Known rows, with every step that occurs:
vavop/tozib/sorunib/pabik/femi/ropatig: [ -1  -1 -29 -27  -5  18   1 -12   9   5 -11  35  10  36  23  10  29   3
 -20 -38   9  -2   7  19  21   0  25   8   2 -12]
vavop/tozib/pabik/femi/ropatig: [ -6  -2 -46 -10 -13 -12  16 -13   8  -3 -12  29  -3  12  12  23  15  -9
 -10 -31  -2  -2   0  -4  24  10   3  39   6   4]
ropatig/femi/tozib: [ 22  19   5 -19 -10 -21   5 -12   4 -18   3  18   8 -14   5 -16 -28   6
   4  26  -4  -2  -6  -6  -8   3  -8  21  15 -23]
ropatig/femi: [ -3  17   2  -6  -5 -21 -12   7   6  -4  -4  11  -1   7   0 -21 -24   2
  12  35  -4 -21 -16 -16  -4  -3 -23  -2  -1  -9]
pabik/tozib: [  5   0   7  11  -3  -5  22 -19 -10 -18  24 -20  21  -9 -18  -8   2   2
  -9  32   4  11  -3  14  -6  -8   8  -5   5   6]
tomeb/tozib/pabik/sorunib/femi/ropatig: [-32  -2 -30  -2  -2  24   4 -12   6  15 -12  -6  16 -17 -13   5   4  -7
 -25 -45  -6  -1   8  -8   8  12 -30  -3  -5  29]
tozib/vavop/sorunib/femi: [  9   2  70 -16  12  10  -5  16  -5  16  -1 -48 -31  -4   4  -3  10  -3
 -17  -3   7  -4  -3  -5  -1 -31  24 -34 -19 -12]
tomeb/vavop/tozib: [  1  -1 -11  26   8  -6  19 -10  -7  -1  28 -32  -1 -17 -17  24   3  -8
  -9  30  12  18  15  15 -56  -5  -1   7 -10   0]
pabik/femi/tozib/sorunib/vavop: [ 42   3  26 -22  -5   0 -23   8  -3   4  17  27  11   8  33 -22 -21  19
  27  19  -3  10  -1  21 -14   3  20 -11  14 -18]
femi/tozib/vavop: [ 36 -13   8  -8  -6 -23  -3  -7  -5 -16   9 -13 -10 -43 -13  -8  -3  -1
 -27  15  -5  20   9 -17 -12  -9  32  12  18  -1]
tomeb/ropatig/femi/tozib: [ 41  25   6  -4 -29 -16   2 -24  -2 -15 -15   3   4  -9  19  -5 -23   4
   3   6  10 -10  17 -16   3   6 -27  19   8 -20]
femi/ropatig/tozib/sorunib: [  7  -2  -8  -2  -3  15   3 -17  -4 -18   6 -34  27  16 -11 -14  21  10
 -31  11  18   6   8  14 -39   0  -9  19  -3  13]
sorunib/vavop/tozib/femi/ropatig: [  9  -2 -17  11  -1  10  -5   2   3  31   5   7  -5  10   4  41  11   1
  28 -17   9  -1  20   9 -13  23 -20  12  -4  -2]
tozib/femi: [  2  18  -6  -2  -3 -18 -21  26   8   4   1  12   0  -4  -2  -3 -15  -1
  32  34 -12 -21  -9 -21  11  -2  -6  -3   4   4]
tozib/pabik/sorunib/femi: [-27   2  18  16   0   2  11  13   1   1 -15  19  -1 -21  -7  -3 -13  -2
   5 -19 -26  -3 -20  -5  19 -16   5 -14 -14  20]
pabik/sorunib/vavop: [ -5 -19   6  24   0   5 -10  11 -12  17  10   5  -2  -5 -12 -15   0   7
  36  16 -15   1  -4  14 -10   9 -19 -21  -3  23]
tomeb/ropatig/femi: [ 17  23   2  10 -25 -16 -18  -6  -1  -2 -22  -3  -3  12  14  -9 -18  -1
  12  16  10 -29   7 -25   5   0 -43  -4  -6  -4]
pabik/femi: [  7  15 -11 -20 -10 -21 -14   9   4   3   3  19   1   5   4 -24 -15   1
  19  29 -10 -16 -13  -6  17  -2 -20   0   9   1]
ropatig/tozib/vavop/sorunib: [  3  -5  27  -6  26  -4   6   5 -13 -25   4 -72 -16  -1  -3 -19  19   1
 -32  23  27  15   7  -7 -27 -23  18   2 -15  -9]
tozib/vavop/sorunib/pabik/femi/ropatig: [  9 -22  -1 -46   0  23 -11   8  -3  24 -18   9 -33  39  29  15  40 -13
 -23 -32   4 -23  -2  -9  59   5  22 -20   7   1]
sorunib/pabik: [-19  -3 -14  12   9   9   4  -7   3  -6   3  12   2   1   3  27  -8 -15
 -17   9 -18 -10  -7 -15  15  -5  15 -17  -5  -8]
tozib/sorunib/pabik/femi/ropatig: [  4  -5 -20 -33 -13  25 -18   0   5  16 -12  44   8  43  26   2  17   0
 -10 -18  -7 -24 -10   5  39   8  11 -17  10   7]
vavop/tozib/sorunib/femi/ropatig: [ 10   9  25  -7  -8  26  15 -17   7  13  -1 -21  12   6  -8  13  22  10
 -27 -34  16   9  13  30 -32 -14   9   6 -17  -9]
femi/ropatig/tozib/pabik/sorunib/vavop: [-25 -32 -26  35   9  20  15 -11 -14  -4  -4   1   6   3  -4  18   8   0
  -5 -25  -3  13   1   9 -16  24 -27  15  -7  36]
vavop/sorunib: [  4   5  24  -7   6   3   9   3  -3   1  10 -36  -8  17   4   0  20  -6
   9  33  -3 -12  -5   3   0 -10  16  -8  -9 -14]
ropatig/femi/sorunib: [ -8   7  13   3 -16 -19  -9  10  10   5 -15  19 -11   5 -22 -27 -10   9
  29  -4   2 -11  -9   0   3   9 -21   6  12 -10]
pabik/tozib/femi/ropatig: [ 14   2 -12 -10 -19   7   8  -6  -4   7   9   5  20   7 -10   9  16   2
   9   3   8 -12   1   9  21  17 -13   5  17  24]
vavop/tozib/sorunib: [  4   8   4   8   2 -11   4  -2   3 -17  10 -20  13   0  -8 -17  17  11
  -7  17   7  16   9  15 -36 -24  40  10  -9 -14]
vavop/tozib/pabik/sorunib/femi: [-32   5  10  22   8  -4  31   1   4  -9 -13  10   0 -27 -10   6  -1   2
  -5 -40 -10  17  -4  12   4 -22  18  10 -21   2]
ropatig/tozib/sorunib: [ -2  10   9   6  13  -3  -3  -1  -3 -33  11 -35  27   4  -6 -31  -5  13
 -21  36  14  14   0   8 -48 -21  10   6 -10  -3]
vavop/tozib/pabik: [-22   1 -23  29  10 -21  23  -8   6 -26   2  -4  -1 -15  -3  27   2 -11
 -16   2  -8  15   1 -13 -10 -14  37  25 -10 -11]
sorunib/tozib/pabik/femi: [-16   5 -46  -8  14 -13 -30  13  20   0  -1  25   6   1  17  -8 -19 -15
   4  13  -4 -12  -1 -18  45   4  23 -21  -2 -14]
femi/sorunib: [ -4  -5   7  16 -15 -10   2   2   5   5   0  -2  -7 -10 -36 -10  10   2
  20  -5  -7   4   0   5  -3   6  -1   6  11   2]
ropatig/tozib/pabik/femi/sorunib/vavop: [-23  -7  -1  27  16  -6  -3  12   1  -8  -8  17  -6   6   9   1 -27   5
  24 -28   6  19  -6   4  -7  13 -14   9   2  -6]
sorunib/vavop/tozib/pabik/femi/ropatig: [ -5 -15 -31   8  -1   3   4 -10   2  18  -3  29 -11  19  25  41   3  -7
   6 -34  -1   4   5   6   6  20  -5  18   1   0]
ropatig/femi/tozib/vavop/sorunib/pabik: [ 14  -5  34 -34  17   3   4   3  -1 -14 -12   5 -27   7  32   4   4  -5
 -28  -8   7   1  -2 -15  29 -10  50 -11   4 -39]

Rows:
[ -4  -5 -35 -27 -13  19  -4 -12   5  18 -11  44  -1  28  17  24   6 -12
 -12 -23 -12 -27  -8  -6  48  20 -19  -4  12   5] -> sorunib/pabik/femi/ropatig
[  9  13  16  46  -4   6 -19  10  -3   7 -19 -20  -5   1   0  12 -16  11
  43 -29  30   6  30  -3 -20  20 -48   1  -7  -4] -> tomeb/ropatig/tozib/femi/sorunib/vavop
[  0  -6   1   9  17 -19  -5   0  -9 -31   4 -45  -3 -26 -22 -22  -7   1
 -40  23  15  19   8 -19 -38 -20  -2  10  -6   6] -> ropatig/tozib/vavop
[-18  -8 -36  18   4   5  23 -24  -2 -27  -4 -15  13   0  -4  31   3 -12
 -38  -7   1   4  -1 -16 -16  10 -12  33  -5  18] -> femi/ropatig/tozib/pabik
[-14   7 -15  16   9   3 -41  25  12  29   8  -8   2  -8 -13  -3 -18   6
  48  -9  10   6  22  -8 -18  25 -27 -20   8  -7] -> tomeb/tozib/femi/sorunib/vavop
[  0 -11 -15   8  -9 -16  23  -4  -3 -27  -4  29   8 -33  -6  -7   2   0
   4  -1 -29  13  -9  -4  19   2  31  27  17  17] -> femi/tozib/pabik/sorunib
[ -9 -25   1 -11  25  34  16 -15 -11  -9  -9 -46 -18  20   8  28  41 -14
 -63 -29  23   7  12  -6   4  -1  19  -1 -10  -4] -> femi/ropatig/tozib/vavop/sorunib/pabik
[ -1   0 -26   3  -2  10  18 -30  -5 -15   6 -33  18  -1 -19   9   9  -2
 -31   5  12   4   9   2 -31  12 -41  32  -1  12] -> femi/ropatig/tozib
[ 19  -6   5 -43   5   5  -1   2 -12  -1  -8 -40 -18  25  11 -22  32   3
 -26  -9  31  -2   7   2   6   1 -16  17   2   4] -> pabik/femi/ropatig/tozib/vavop/sorunib
[-12  -4   5   5   8  15 -13   5   6 -10   1  11  12  19  11   5   2  -3
 -16  14 -14  -8  -9  -4   4 -16  47 -31  -6  -7] -> tozib/sorunib/pabik
[ 10   8  43 -22  -6  38  20 -14   0  32   2 -35 -10  23   5  29  26  -6
  -9 -21   5 -18   0  16   6   0 -13 -12 -16  -8] -> vavop/sorunib/femi/ropatig
[-22 -27  -5  39   5  -1  -5  17  -8   6  -1  22  -8  -5   2   7  -7  -2
  29   4 -27   2 -13  -2   6   6  10 -19  -5  27] -> tozib/pabik/sorunib/vavop
[ -1  -3  11  -9 -22  24  12  -9  -3  30 -10   5   3  -7 -25  -5  16   5
   2 -33 -10 -10  -5  19  13   7 -43  -2  -5  31] -> pabik/sorunib/femi/ropatig
[-17  12 -29   1   5 -31  10   4   9 -18  -6  26  -2  -3  15   5  -8  -5
   1  -4  -5   4  -5 -10  15 -11  20  26  -1 -11] -> vavop/tozib/pabik/femi
[ 13  10 -15 -30  -1  -2   9 -13   5 -12   0  49   8  -8  26   9 -22  -4
 -10  -6 -17   1  -7  -6  38   5  14   7  18 -25] -> sorunib/pabik/femi/tozib
[  2  -7  30  29   0   6  -6  19  -4  17  12  10   2   0 -16   1  -5  14
  56 -15  11  12   4  26   3  16  -1 -22  14   4] -> pabik/tozib/femi/sorunib/vavop
[-11   6 -20  -5  -4 -25  -8  15   6  -9  -8  34  -3   6  19  -4 -21  -9
  12  16 -21 -18 -22 -25  33  -5   9   2   7   6] -> tozib/pabik/femi
[ -4  -6 -29  -5  11 -17 -34   2   0  -5  12 -48   0 -31 -20 -25  -6  -6
 -38  26  12  12  22 -34 -28 -10   0 -14   5   5] -> tomeb/tozib/vavop
[-12   8 -18 -16   5   0  -8   4   6   1  -5  41   1  14  19   4 -17  -8
   0   3 -16 -19 -14 -14  41  -2   1 -15   3 -11] -> sorunib/pabik/femi
[ 13 -12  33 -11   7  -7 -10  17  -8   3   3 -49 -29   3  -1 -11  28  -6
 -11  25   4  -3   0 -13   3 -19  36 -18  -5  -3] -> tozib/vavop/sorunib
[ -9   9  29   1  -5   6   7   6  -1  12  -4   3   4 -21 -21 -23  -7   8
  12  -6 -13  -3 -12  12   2 -14 -23 -15 -13  15] -> pabik/sorunib/femi
[ -3   4 -25 -15  -2  -7 -32  10  22  21  -1  18   0  -2 -20 -36   2   2
  29 -12  12  -2  13  13  37  16  -2 -16  11 -18] -> pabik/femi/sorunib/tozib
[  0  -2  24  25  23  12 -14   2  -9 -15  19 -34  20  12   8 -12 -16  15
  -3  33  15  19   3  16 -65 -10   1 -14 -18  -7] -> ropatig/tozib/sorunib/vavop
[  5  -7  14   7  -9  -4 -23  17   2  31   1  27 -16  11  -4 -11 -13   9
  53 -15  -3   0  -3  16   6  19 -25 -13  14  -3] -> pabik/femi/sorunib/vavop
[ 32  17  -6 -33 -14 -21   2  -8   1 -11  10  26   9 -16  10 -18 -19   5
  10  17 -10   2  -5  -1  14   4  -4  25  23 -14] -> pabik/femi/tozib
[-21 -16   9  25   0  16  31 -19  -1 -10   6  11  10  -2 -25  12  14  -2
 -10 -33   3  20   1  22  22   3  28 -15  11  -3] -> femi/sorunib/pabik/tozib
[  9  -3  26   5   8  12  12   7 -13  16  27 -47 -13  15   5  19  15 -12
  10  49   5  -7  -1  12 -30  -1   6 -23  -9   1] -> tomeb/vavop/sorunib
[ 42  -3   3 -38 -11 -32 -15   6  -3  -9   1  15 -12 -30   5 -29 -13   4
  -9  11  -2   9   1 -15  15  -6  16  14  26  -4] -> pabik/femi/tozib/vavop
[ 10   7 -22 -13 -19   0 -15   9   6  21  -4  15   2  10  -6  16  10  -4
  21   5  -8 -29  -3 -14  21  18 -24   9  12  20] -> tozib/femi/ropatig
[-10 -15  -2  29  10   0  10  -1 -10   7  10  -4  -2 -13 -16  -7  13  10
  24  -5   0  25  12  29 -26   1  -7   4 -11   4] -> pabik/sorunib/vavop/tozib
[-38   9  14  22  20   6  26   1  -2 -27 -13  -7  15 -26  -9 -11 -22   4
 -17 -21  -5  14 -13   2 -10 -20 -14   8 -24  14] -> ropatig/tozib/pabik/sorunib/femi
[  3  14 -12  14   8 -12   2  18   0   8  18  -9  -3 -16  -6  23  -7  -4
  21  29  11   4  11   3 -35   0  -6   6  -6   0] -> tomeb/vavop/tozib/femi
[  7   5  16  -6 -16  24   9 -19   3  27   1 -10   2   0 -12  26  -2  -6
 -16 -18  -5 -14  -2   4  -5   3 -34  -5  -8   9] -> sorunib/femi/ropatig
[  4  17  50  -3  -1  12 -11  10   6   7   3 -14  11   0   1 -15 -14   9
  -5  12  -3  -6  -9   9 -22 -27  15 -30 -18  -7] -> tozib/sorunib/femi
[ -2 -12   5  12   2 -10   2   8  -5  -8  -9  50  -3 -13  20  -7 -29   8
  30  -4 -19   7 -15   0   6  15   5   4   9   1] -> ropatig/femi/tozib/pabik/sorunib/vavop
